What can hang from each mark:
Q_659: Q_121 Q_475
Q_171: Q_121 Q_475 Q_762
Q_762: Q_171
Q_121: Q_171 Q_659
Q_105: Q_121 Q_659
Q_107: Q_121
Q_475: Q_659

Known rows, with every way that one mark hangs from another:
Q_475{Q_659{Q_121{Q_171{Q_762}}}}: [ 0.68 -0.54  1.82  0.82 -0.32 -0.98 -1.93  0.06  0.59  0.27  0.23  0.99
  0.77  1.01 -1.21  1.10  1.07  0.25  0.53 -0.55]
Q_659{Q_121}: [-0.67 -0.42 -0.07 -0.69 -0.39 -0.37  0.34  0.63 -0.02  0.23  0.74 -0.02
  0.80  0.87 -1.07  0.20  0.48  0.21  0.41 -0.17]
Q_121{Q_659}: [ 0.59 -0.26 -0.59  0.42 -0.06  0.77  0.62 -0.38  2.01  0.26  0.35  0.61
  0.22 -0.41 -0.10 -0.54 -1.44 -0.70 -0.62 -0.34]
Q_762{Q_171{Q_475}}: [-0.57 -0.71  0.91  1.43 -0.10 -0.11  0.54  0.40  0.80  0.13  0.60  0.86
 -0.82 -0.82 -0.31 -0.62 -0.48 -0.37  0.89 -0.13]
Q_105{Q_121{Q_171{Q_475 Q_762} Q_659}}: [ 0.20 -0.33 -0.09  2.12 -0.47  0.26 -1.83  0.30  2.79 -0.16  0.67  0.59
  0.28 -0.52 -1.90  0.29 -1.68 -0.01  0.03 -0.88]
Q_475{Q_659}: [ 0.78 -0.33  1.58  0.50  0.04 -0.35 -1.32 -0.36 -0.44  0.05 -0.03  0.87
  0.23  0.33 -0.06  0.46  0.83  0.01  0.32 -0.34]
Q_107{Q_121{Q_171{Q_762} Q_659{Q_475}}}: [ 0.34 -0.83  0.39  1.81 -0.24  0.32 -0.67 -0.24  3.73 -0.14  0.52  2.00
  0.66 -0.91 -0.21  0.55 -0.89  1.09 -1.05 -0.42]
Q_105{Q_121}: [-0.62 -0.44  0.10  0.37 -0.04  0.06 -1.12  0.47 -0.47 -0.45  0.31  0.36
  0.46 -0.28 -1.77  0.18 -0.16  0.35  0.43 -0.54]
Q_105{Q_659{Q_475}}: [-0.46  0.06 -0.09 -2.50 -0.33  0.08 -1.08  0.07  1.41  0.56 -0.11  0.68
  0.14 -0.52  1.13  0.45  1.24  1.27  0.34  0.55]
Q_659{Q_121{Q_171} Q_475}: [-0.82 -0.78  0.00 -1.77 -0.78 -0.26 -0.74  0.79  3.21  0.26  0.70  0.08
  0.97  1.06  0.03  1.38  1.26  0.55 -1.08 -0.41]
Q_105{Q_659{Q_121{Q_171{Q_762}}}}: [-0.48  0.10  0.18 -1.01 -0.47 -0.84 -1.53  0.39  1.51  0.82  0.04  0.24
  0.47 -0.06 -0.71  0.67  0.90  1.29  1.25  0.33]
Q_475{Q_659{Q_121{Q_171}}}: [ 0.26 -0.60  1.57  0.42 -0.31 -0.88 -1.72  0.09  0.84  0.30  0.33  0.37
  0.76  0.88 -0.69  1.00  1.07  0.24  0.30 -0.63]
Q_475{Q_659{Q_121}}: [ 0.30 -0.59  1.53 -0.05 -0.21 -0.60 -1.14  0.07 -0.54  0.24  0.49  0.85
  0.78  0.95 -0.77  0.60  1.11  0.16  0.61 -0.45]
Q_171{Q_121 Q_475 Q_762}: [ 0.03  0.04  0.71  2.48 -0.83  0.19 -1.04  0.44 -1.22  0.12  1.59  1.17
 -0.37  0.62  0.03 -0.17 -0.17  1.23  1.45 -0.02]
Q_762{Q_171{Q_121{Q_659} Q_475}}: [-0.88 -1.23  0.96  2.01 -0.32  0.43  0.60  0.39  1.00  0.32  1.49  1.27
 -0.57 -0.88 -0.20 -0.86 -0.76  0.23  0.90 -0.55]
Q_121{Q_171 Q_659{Q_475}}: [ 0.47 -0.51 -0.44  0.07 -0.43  0.65 -0.68 -0.29  5.62  0.34  0.21  0.20
  0.30 -0.34  0.72  0.73 -0.96 -0.35 -1.98 -0.73]
Q_171{Q_762}: [ 1.22  0.16  0.65  1.32 -0.02 -0.38 -0.58 -0.06 -0.81 -0.06 -0.29  1.81
  0.02  0.43 -1.34  0.19 -0.04  0.01  0.57  0.26]
Q_171{Q_121{Q_659} Q_475 Q_762}: [ 0.49 -0.13  0.31  2.67 -0.86  0.71 -0.59  0.17  0.16  0.30  1.85  1.57
 -0.23  0.31 -0.02 -0.54 -1.17  0.70  0.98 -0.27]
Q_121{Q_171}: [-0.07  0.00  0.13  0.82 -0.18 -0.55 -1.15 -0.05  2.70  0.12 -0.29 -1.01
 -0.09 -0.16  0.11  0.89 -0.19  0.21 -0.60 -0.37]

Rows:
[-0.41 -0.41 -0.38  1.53 -0.46  0.41 -1.48  0.31  3.22 -0.15  0.79 -0.31
  0.27 -0.72 -1.24  0.20 -1.65 -0.02 -0.27 -1.00]	Q_105{Q_121{Q_171{Q_475} Q_659}}
[ 0.33  0.07 -0.77  1.65 -0.60  0.58 -0.57 -0.23  5.22  0.45  0.70 -0.97
 -0.28 -0.59  0.92  0.05 -2.13 -0.57 -0.97 -0.66]	Q_121{Q_171{Q_475} Q_659}
[-1.13 -0.36  0.16 -1.62 -0.50 -0.24 -3.03  0.55  2.88  0.19 -0.01  0.33
  0.53 -0.91 -0.57  1.21  0.97  1.72  0.37 -0.24]	Q_105{Q_121{Q_171} Q_659{Q_475}}
[ 0.26 -0.42  0.19  2.93 -0.36  0.24 -0.65 -0.21  3.45 -0.04  0.84  1.17
  0.29 -1.11 -0.11  0.04 -1.77  0.94 -0.32 -0.40]	Q_107{Q_121{Q_171{Q_475 Q_762} Q_659}}
[-0.88  0.05 -0.09 -1.46 -0.47 -0.76 -1.25  0.40  1.81  0.83  0.13 -0.39
  0.50 -0.20 -0.25  0.59  0.91  1.37  1.07  0.24]	Q_105{Q_659{Q_121{Q_171}}}
[-0.16 -0.25  0.60  2.70 -0.30 -0.36 -1.14  0.02  2.04 -0.23  0.58  0.74
  0.14 -0.79 -0.08  0.46 -0.73  1.45  0.12 -0.14]	Q_107{Q_121{Q_171{Q_475 Q_762}}}
[ 1.15  0.19 -0.30  2.54 -0.61  0.31 -1.03 -0.28  4.65  0.41  0.49  0.35
 -0.25 -0.29 -0.09  0.16 -2.17 -0.57 -0.55 -0.46]	Q_121{Q_171{Q_475 Q_762} Q_659}
[-0.21 -0.92 -0.03  0.66 -0.10  0.83  0.39 -0.18  2.24 -0.17  0.86  1.77
  0.71 -1.05  0.33 -0.19 -0.82  0.96 -0.93 -0.30]	Q_107{Q_121{Q_659{Q_475}}}
[-0.19 -0.73  0.08  1.99 -0.07  0.24 -0.25 -0.30  3.49 -0.05  0.55  0.65
  0.55 -1.31 -0.05  0.14 -1.33  1.03 -0.83 -0.54]	Q_107{Q_121{Q_171 Q_659}}
[ 1.32 -0.42  0.04  0.94 -0.44  0.37 -1.10 -0.33  5.13  0.28  0.01  1.47
  0.31 -0.08 -0.23  0.86 -1.02 -0.37 -1.57 -0.54]	Q_121{Q_171{Q_762} Q_659{Q_475}}
[-0.23 -0.79 -0.24 -0.16 -0.21  0.84 -0.80  0.31  1.62 -0.31  0.65  1.18
  0.72 -0.42 -1.38  0.09 -0.77 -0.06 -0.53 -0.77]	Q_105{Q_121{Q_659{Q_475}}}
[-0.71 -1.69  1.31  0.98 -0.06  0.35  0.63  0.25  0.94  0.21  0.92  2.11
 -0.12 -0.74 -0.78 -0.38  0.14  0.36  0.23 -0.61]	Q_762{Q_171{Q_121{Q_659{Q_475}}}}
[-0.28 -0.12  0.10  0.75 -0.78 -0.69 -0.83  0.69  1.77  0.37  0.81 -0.26
  0.48  0.91 -1.05  0.70 -0.04  0.30  0.46 -0.26]	Q_659{Q_121{Q_171{Q_475 Q_762}}}
[ 0.38 -0.68  0.41  2.57 -0.10  0.08 -0.61 -0.33  3.09 -0.10  0.42  1.61
  0.55 -1.09 -0.72  0.26 -1.37  1.01 -0.57 -0.43]	Q_107{Q_121{Q_171{Q_762} Q_659}}
[ 0.10  0.15  0.59  1.52 -0.53 -0.45 -1.91 -0.03  2.97  0.21  0.30 -1.12
 -0.36  0.02  0.99  0.83 -0.31  0.16 -0.14 -0.47]	Q_121{Q_171{Q_475{Q_659}}}
[ 0.06 -0.37  1.14  2.81 -0.29 -0.50 -1.57 -0.07  1.86 -0.21  0.58  1.03
  0.23 -0.71 -0.10  0.58 -0.44  1.44  0.22 -0.26]	Q_107{Q_121{Q_171{Q_475{Q_659} Q_762}}}
[-0.09  0.06  0.61  0.64 -0.69 -0.10 -0.88  0.34  0.36  0.28  1.23 -0.21
 -0.01  0.65  0.70  0.03  0.00  0.00  0.90 -0.24]	Q_171{Q_475{Q_659{Q_121}}}
[ 1.48  0.41  1.32  2.26 -0.52 -0.32 -1.70 -0.04 -0.47  0.10  0.61  1.62
 -0.35  0.65 -0.22  0.12 -0.28 -0.08  1.24  0.12]	Q_171{Q_475{Q_659} Q_762}
[ 0.33 -0.74  0.17  1.03 -0.36  0.29 -1.91  0.28  3.07 -0.26  0.30  1.37
  0.68 -0.33 -2.00  0.78 -0.83  0.09 -0.69 -0.93]	Q_105{Q_121{Q_171{Q_762} Q_659{Q_475}}}
[-0.52 -0.47  0.80  2.18 -0.28 -0.34 -1.31 -0.04  2.24 -0.17  0.72  0.12
  0.24 -0.90  0.63  0.48 -0.47  1.48 -0.07 -0.38]	Q_107{Q_121{Q_171{Q_475{Q_659}}}}
[-0.58  0.26 -0.03 -0.84 -0.65 -0.76 -1.53  0.44  1.77  0.85  0.36 -0.03
  0.29 -0.02 -0.29  0.55  0.67  1.34  1.41  0.36]	Q_105{Q_659{Q_121{Q_171{Q_475 Q_762}}}}
[-0.77 -0.29 -0.34  1.44 -0.83  1.11  0.05  0.25  1.00  0.38  2.14 -0.25
 -0.26 -0.07  1.35 -0.78 -1.14  0.75  0.42 -0.52]	Q_171{Q_121{Q_659} Q_475}
